Each row was made from one small tree. Brackets hold a mark, then the marks that hang from it, in alphabetical order. Every link used is in the known rows. Write each row's tree.
Known rows
{fulo {tisot zufef} {tusu sisol}}: [-4.56  0.31 -0.18 -1.88 -1.00  0.13 -0.55 -1.14 -2.11  3.22  5.18  0.86
  0.02 -4.31 -1.25  0.83 -1.07  2.49 -0.12 -0.45  2.39  0.83 -0.76]
{zufef {tisot fulo} {tusu geda sisol}}: [-4.66 -1.28  2.58 -2.45 -0.09  0.33 -2.23 -0.20 -2.00  3.55 -0.96  1.47
 -0.22 -0.88 -2.25  1.01  0.74  2.16  0.51 -0.79 -0.62 -2.02 -2.57]
{geda {sisol kotiz} {tusu {fulo tisot}}}: [-3.92  0.44  1.90  0.01 -0.03  2.12  1.33 -2.53  0.60  0.48  2.64  0.06
 -0.57 -4.03 -2.31  0.90 -0.18  2.32  1.02  0.27  2.79 -0.21  0.61]
{kotiz {sisol geda} {tisot fulo}}: [-4.28 -1.10  1.69 -2.84 -0.49  1.39  0.90  0.22 -1.27  2.02  0.41  1.33
 -2.93 -1.42 -3.14 -1.99  0.05  0.05  1.43 -2.01  1.51 -0.44 -1.34]
{sisol kotiz}: [-4.27 -0.86  0.30 -1.12  0.02  0.88  1.26 -2.49  0.69  0.35  3.46  1.45
 -0.69 -2.69 -2.98 -0.28 -0.45  1.02  0.45 -0.45  1.65 -0.38  0.20]
{zufef tisot {tusu fulo}}: [-4.99 -1.28  4.47 -1.78 -0.34 -0.07  1.41 -1.15 -1.59  0.40  2.17  1.22
  0.15 -1.16 -2.24  2.31  0.38  1.84 -0.10  0.96 -0.89  0.18 -1.88]
{tisot {fulo tusu} zufef}: [-4.12 -0.32  0.58 -1.96 -1.36  1.18 -0.39 -1.10 -1.15  0.93  4.46  0.98
  0.02 -1.84 -1.89 -0.43 -0.88  1.82  0.08 -0.10  2.65 -0.19 -2.39]
{tusu fulo geda sisol}: [-3.68  0.09  0.64 -0.63 -1.52 -0.28 -1.15 -0.34 -2.00  2.60  1.35  0.31
  0.52 -1.14 -2.80 -0.30  0.59  2.84  0.84 -0.99  1.21  0.28 -1.58]
{tusu {fulo tisot} geda sisol}: [-4.01  0.60  0.28 -1.23 -1.26 -1.23 -0.50  0.09 -2.29  2.52  1.27  0.43
  0.08 -2.88 -1.84 -0.33  0.65  3.91  0.65 -0.83  1.64  0.19 -0.67]
{sisol {kotiz {tisot fulo}}}: [-4.23 -1.34  1.29 -2.44  0.36  1.65  1.18 -1.37  0.45  0.78  1.30 -0.02
 -2.81 -2.52 -3.27 -2.09  0.18  0.23  0.88 -0.14  2.02 -1.23 -0.47]
{tisot fulo}: [-4.18 -0.59  1.05 -1.38 -0.46  0.14  0.42 -0.78 -0.47  1.20  2.09  1.76
 -0.57 -1.34 -2.20 -0.46 -0.04  1.57  0.41 -0.50  1.70 -0.42 -1.74]
{tusu fulo}: [-4.18 -0.23  1.70 -0.66 -1.17 -0.20  1.54 -1.04 -0.99  0.43  3.29  1.01
  0.20 -1.35 -2.43  0.30  0.04  2.11  0.35  0.10  1.27  0.99 -1.29]
{geda {sisol {kotiz tisot}} tusu}: [-3.77 -1.25  1.98  0.00  0.57  3.84  1.00 -3.10  1.14  1.39  3.01  0.86
 -2.00 -3.09 -3.06 -0.07 -0.99 -0.87  1.76  0.56  2.37 -1.88 -1.22]
{kotiz sisol tisot}: [-3.96 -1.03  1.67 -1.73  0.19  0.74  2.15 -0.99 -1.93  1.58  2.33  1.77
 -2.56 -2.37 -2.79 -0.24 -0.37 -0.60  1.08 -1.10  1.35 -0.99 -1.98]
{kotiz {sisol {geda tusu}} {tisot zufef}}: [-3.42 -1.50  1.71 -0.87 -1.26  2.62  1.09 -1.13 -1.06  2.11  3.12  1.51
 -1.90 -2.20 -3.21 -0.74 -1.89 -0.38  0.33 -1.95  2.47 -0.16 -2.34]
{tusu {fulo tisot} {geda sisol}}: [-4.16  0.44  0.91 -0.31 -1.08 -0.88 -0.05 -0.44 -1.33  0.70  2.20  0.56
 -0.22 -2.68 -1.33 -0.10  0.38  4.07  1.75  0.57  1.69 -1.44 -1.75]
{sisol {geda tusu} {kotiz {tisot zufef}}}: [-3.73 -2.02  1.16 -0.79 -1.22  3.31  0.84 -2.29  1.15  1.05  3.94  0.43
 -1.72 -2.93 -3.59 -1.79 -2.07  0.05  0.10 -0.59  2.72 -0.09 -0.76]
{sisol geda {kotiz {tisot zufef}}}: [-4.46 -1.98  0.68 -1.65 -1.28  1.53  0.58 -1.63  0.99  0.98  4.06 -0.22
 -2.16 -2.66 -3.61 -2.26 -1.42  1.14  0.42 -0.52  1.67  0.04 -0.44]
{kotiz tisot}: [-4.28 -1.57  1.48 -1.17 -0.30  0.56  1.83 -1.10 -0.97  1.21  3.50  1.70
 -1.71 -2.25 -2.18 -0.77 -0.71 -0.03  0.68  0.57  1.28 -0.72 -2.21]
{geda {tusu fulo}}: [-3.38 -0.25  2.16  0.31 -1.06  1.47  1.74 -1.67 -0.84  0.54  3.08  1.65
  0.63 -1.46 -2.32  0.74 -0.54  1.15 -0.03  0.05  2.32  0.89 -1.60]
{zufef tisot}: [-4.56 -1.35  2.72 -1.45 -0.34 -0.67  1.27 -1.07 -0.85  1.15  4.08  2.44
 -0.76 -1.42 -1.58  1.31 -0.54  1.44  0.18  0.19  0.87 -0.63 -1.87]
{sisol {geda tusu} {kotiz tisot}}: [-3.93 -1.84  1.30 -1.17 -0.51  3.62  1.67 -2.18  1.05  0.98  2.71  1.61
 -1.75 -2.85 -3.24 -1.76 -1.22 -0.87  0.79 -0.22  2.46 -0.29  0.07]

Write each row's tree
[-4.25  0.08  1.19 -0.87 -1.50 -1.38  1.30 -0.67 -1.33  0.34  4.29 -0.21
 -0.25 -3.20 -1.70  0.22 -0.61  4.04 -0.59 -0.07  1.97  1.16 -1.25]  {tusu {fulo {tisot zufef}}}
[-4.64 -1.58  0.73 -2.17 -0.42  2.10  0.02 -1.34  0.45  3.28  2.05  0.12
 -2.27 -2.86 -3.81 -1.69 -0.36  0.32  1.30 -1.18  1.16  0.74  0.95]  {tusu {sisol geda {kotiz tisot}}}
[-4.03 -0.23 -0.33 -1.24 -0.60  2.47 -0.97 -2.67 -0.11  0.51  3.84  1.30
  0.13 -2.64 -2.26 -0.63 -0.37  1.29  2.48  0.77  2.39 -2.63 -0.92]  {fulo {tusu {geda {sisol kotiz}}}}
[-4.40 -1.85  0.94 -2.44 -1.10  1.81 -0.14 -0.86  1.09  1.15  2.28 -0.89
 -2.67 -2.19 -3.73 -3.04 -0.79  1.43  0.48 -0.96  2.00 -0.29 -0.50]  {sisol geda {kotiz {tisot fulo zufef}}}
[-3.74 -0.89  0.10 -3.33 -0.34  2.55  0.06 -1.20 -0.83  0.18  1.37  0.47
 -1.82 -2.57 -2.79 -3.27  0.17  0.18  1.55  0.48  2.98 -2.83 -1.13]  {sisol {kotiz {tisot {fulo {tusu geda}}}}}
[-4.61 -1.84  0.81 -2.08 -0.61  1.87  1.45 -1.54  0.75  0.77  2.95  0.94
 -2.33 -2.71 -3.32 -2.35 -0.76  0.13  1.15 -0.14  1.48 -0.11  0.40]  {sisol geda {kotiz tisot}}
[-3.82 -1.02  0.08 -2.49  0.00  1.65 -1.44 -0.71 -0.43  3.00 -0.73 -0.57
 -2.43 -2.28 -3.64 -2.57  0.69  0.94  1.45 -1.15  1.95 -1.97 -0.78]  {tusu geda {sisol {kotiz {tisot fulo}}}}
[-5.46 -0.30  1.86 -2.00 -1.07  0.25  0.03 -0.38 -1.72  2.94  0.79  0.85
  0.37 -3.14 -2.19  0.93  0.38  3.15  0.38 -0.73 -0.57  2.37  0.58]  {zufef {tusu {fulo tisot} {sisol geda}}}
[-4.40  0.15  0.61 -2.36 -0.49  1.56 -1.10 -0.81 -1.63  3.26  2.31  1.35
  0.04 -1.93 -1.96  0.03  0.21  0.95  0.92 -0.74  2.05  0.42 -1.03]  {tisot {fulo {tusu sisol}}}
[-3.99  0.07 -0.15 -1.89 -0.40  2.69 -1.74 -1.92  0.12  0.60  1.92  0.70
 -0.35 -2.06 -2.40 -1.45  0.33  1.65  2.48  0.25  2.72 -2.96 -1.09]  {tisot {fulo {tusu {geda {sisol kotiz}}}}}
[-5.42 -0.96  0.68 -1.64 -1.25  0.13 -1.11 -0.89 -1.20  3.74  2.52  1.07
  0.09 -3.78 -2.07  0.99 -1.06  3.25 -0.27 -1.24 -0.33  1.41 -0.56]  {fulo {tisot {zufef {tusu {sisol geda}}}}}
[-3.61 -1.28  1.93 -1.19 -0.60  2.92  1.97 -1.09 -1.22  1.97  2.03  2.72
 -1.97 -2.19 -2.88 -0.66 -1.19 -1.30  1.05 -1.68  2.23 -0.30 -1.53]  {kotiz {sisol {geda tusu}} tisot}
[-4.21 -1.33  1.46 -2.13 -0.63  1.12  1.70 -0.43 -1.45  1.84  2.22  1.98
 -2.49 -1.99 -3.01 -1.14 -0.62 -0.34  1.44 -1.50  1.13 -0.21 -1.21]  {kotiz {sisol geda} tisot}
[-4.66 -0.28  1.39 -1.06 -1.84  0.39 -0.49 -0.24 -0.86  3.12  2.21  0.43
  0.16 -1.16 -3.14 -0.20  0.12  2.54  0.88 -1.23  0.78  2.76  0.03]  {tusu fulo {sisol geda}}
[-3.94 -0.18  1.58 -0.26 -2.26  0.79  1.15 -0.69 -0.58  0.77  3.95  0.81
  0.23 -2.95 -1.86 -0.27 -1.43  3.44 -0.57 -0.70  2.76  1.75 -0.77]  {sisol {geda {tusu {fulo {tisot zufef}}}}}
[-4.03 -0.62  1.89 -2.97 -0.97  0.57 -0.56 -0.02 -2.07  0.70  2.33  2.23
 -0.27 -0.84 -1.08 -0.62  0.20  1.75  1.02  0.42  2.22 -2.59 -2.63]  {zufef {tisot {fulo {tusu geda}}}}
[-4.11 -0.37  1.71 -2.99 -0.72  0.79 -2.07  0.19 -2.38  3.22  1.48  1.45
 -0.24 -0.99 -1.50 -0.06  0.48  1.77  1.12 -0.53  1.85 -1.71 -2.06]  {zufef {tisot {fulo {tusu geda sisol}}}}
[-3.99  0.01 -0.52 -1.66 -1.22  1.08 -1.38 -1.02 -2.30  2.98  3.10  2.25
  0.98 -2.07 -1.85 -0.32 -0.23  1.17  1.21 -0.36  2.00 -0.82 -1.65]  {fulo {tusu geda sisol}}
[-4.78 -1.61  1.97 -1.99 -0.26  1.42 -1.45 -0.77 -1.55  3.92  0.55 -0.56
 -1.43 -2.17 -3.29  0.17 -0.19  0.97 -0.19 -0.64 -0.13 -0.27 -2.96]  {kotiz {tisot fulo {zufef {tusu sisol}}}}
[-5.07 -0.96  4.25 -1.71 -0.21  0.19  0.01 -0.97 -2.01  2.86  1.22  0.47
  0.20 -1.31 -2.62  2.91  0.71  1.92  0.06  0.00 -1.20  1.05 -1.25]  {zufef tisot {tusu fulo sisol}}
[-3.94 -0.58 -0.20 -0.32 -0.39  1.22 -0.97 -2.34  0.77  0.97  2.61  1.00
 -0.47 -2.28 -2.84 -0.63 -0.26  2.00  2.06 -0.06  1.64 -2.69 -1.15]  {tusu {geda {sisol kotiz}}}
[-4.22 -1.39  0.22 -0.64 -1.32  0.11 -0.93 -1.73 -1.43  0.90  2.78  1.83
  1.02 -1.85 -2.43  0.24 -1.18  2.44 -0.28 -0.03  0.03 -1.80 -3.74]  {tisot {zufef {tusu geda}}}
[-4.02 -0.16  1.45 -1.15 -1.16  1.94  2.04 -1.74  0.61  0.02  2.40  0.89
 -0.33 -3.77 -2.52 -0.91 -0.54  2.39  0.25 -0.60  2.85  1.35  1.94]  {sisol {geda {tusu {fulo tisot}}} kotiz}
[-5.11 -1.24  1.19 -1.81 -1.46  1.23 -2.62 -0.58 -0.62  4.03  0.84  0.42
  0.25 -1.47 -3.13  0.23 -0.50  2.50 -0.10 -1.63 -0.33  1.18 -1.54]  {tisot fulo {zufef {tusu {sisol geda}}}}
[-4.37 -0.04  0.03 -1.84 -1.16 -0.03  0.94 -1.27 -1.71  0.71  6.15  1.65
  0.00 -4.21 -0.77  0.18 -1.44  2.46 -0.25  0.47  2.74 -0.01 -1.34]  {fulo {tisot zufef} tusu}
[-3.80 -1.26  2.41 -1.21 -1.06  3.46  1.98 -1.76  0.62  0.29  2.14  0.13
 -1.50 -2.37 -3.67 -1.82 -0.56  0.03  0.73 -0.11  2.41  0.89  0.39]  {sisol {geda {tusu fulo}} {kotiz tisot}}
[-3.58 -0.27 -0.31 -1.93 -1.84  0.88 -1.59 -0.58 -1.67  0.78  3.39  1.11
  0.40 -1.48 -1.90 -1.58 -0.67  2.53  0.49 -0.15  2.88 -1.79 -3.33]  {tisot {fulo {tusu geda}} zufef}
[-4.67 -0.49 -0.21 -2.58 -0.97  2.65 -0.78 -1.97  0.04  2.82  3.60  1.23
 -0.03 -2.93 -3.07 -0.79 -0.55  0.71  1.37 -1.00  1.89  1.31  1.78]  {fulo {tusu {sisol geda kotiz}}}
[-3.97  0.33  0.78  0.03 -1.80 -1.07 -0.95 -0.44 -1.23  0.86  3.45 -0.63
 -0.19 -2.62 -1.68 -0.02 -0.31  5.02  1.11  0.24  1.84 -1.18 -2.60]  {tusu {fulo {tisot zufef}} {geda sisol}}
[-4.16 -1.41  0.54 -1.55 -0.30  1.45 -0.51 -1.94  0.08  3.21  3.37 -1.24
 -2.27 -3.22 -3.90 -0.71 -0.84  0.84  0.21 -1.00  1.52  0.05 -0.59]  {tusu {sisol {kotiz {tisot zufef}}}}
[-5.00 -0.32  2.23 -1.56 -0.40 -0.44  2.01 -1.18 -1.81  0.23  1.84  1.34
  0.35 -3.43 -1.72  1.25  0.26  2.76 -0.12  0.70  0.02  0.69 -0.76]  {zufef {tusu {fulo tisot}}}
[-4.24  0.37 -0.64 -1.77 -0.23  1.50 -0.34 -2.19 -0.47  0.42  3.62  1.34
 -0.39 -4.39 -1.29 -0.71 -0.26  2.29  2.27  0.78  2.73 -2.67 -0.19]  {fulo tisot {tusu {geda {sisol kotiz}}}}
[-4.70 -1.29  1.46 -1.37 -0.76  0.64 -0.58 -1.37 -0.79  1.24  1.88  1.01
  0.20 -1.72 -2.54  0.61 -0.66  2.11 -0.63 -0.34  0.17 -0.56 -2.94]  {tisot fulo {zufef tusu}}
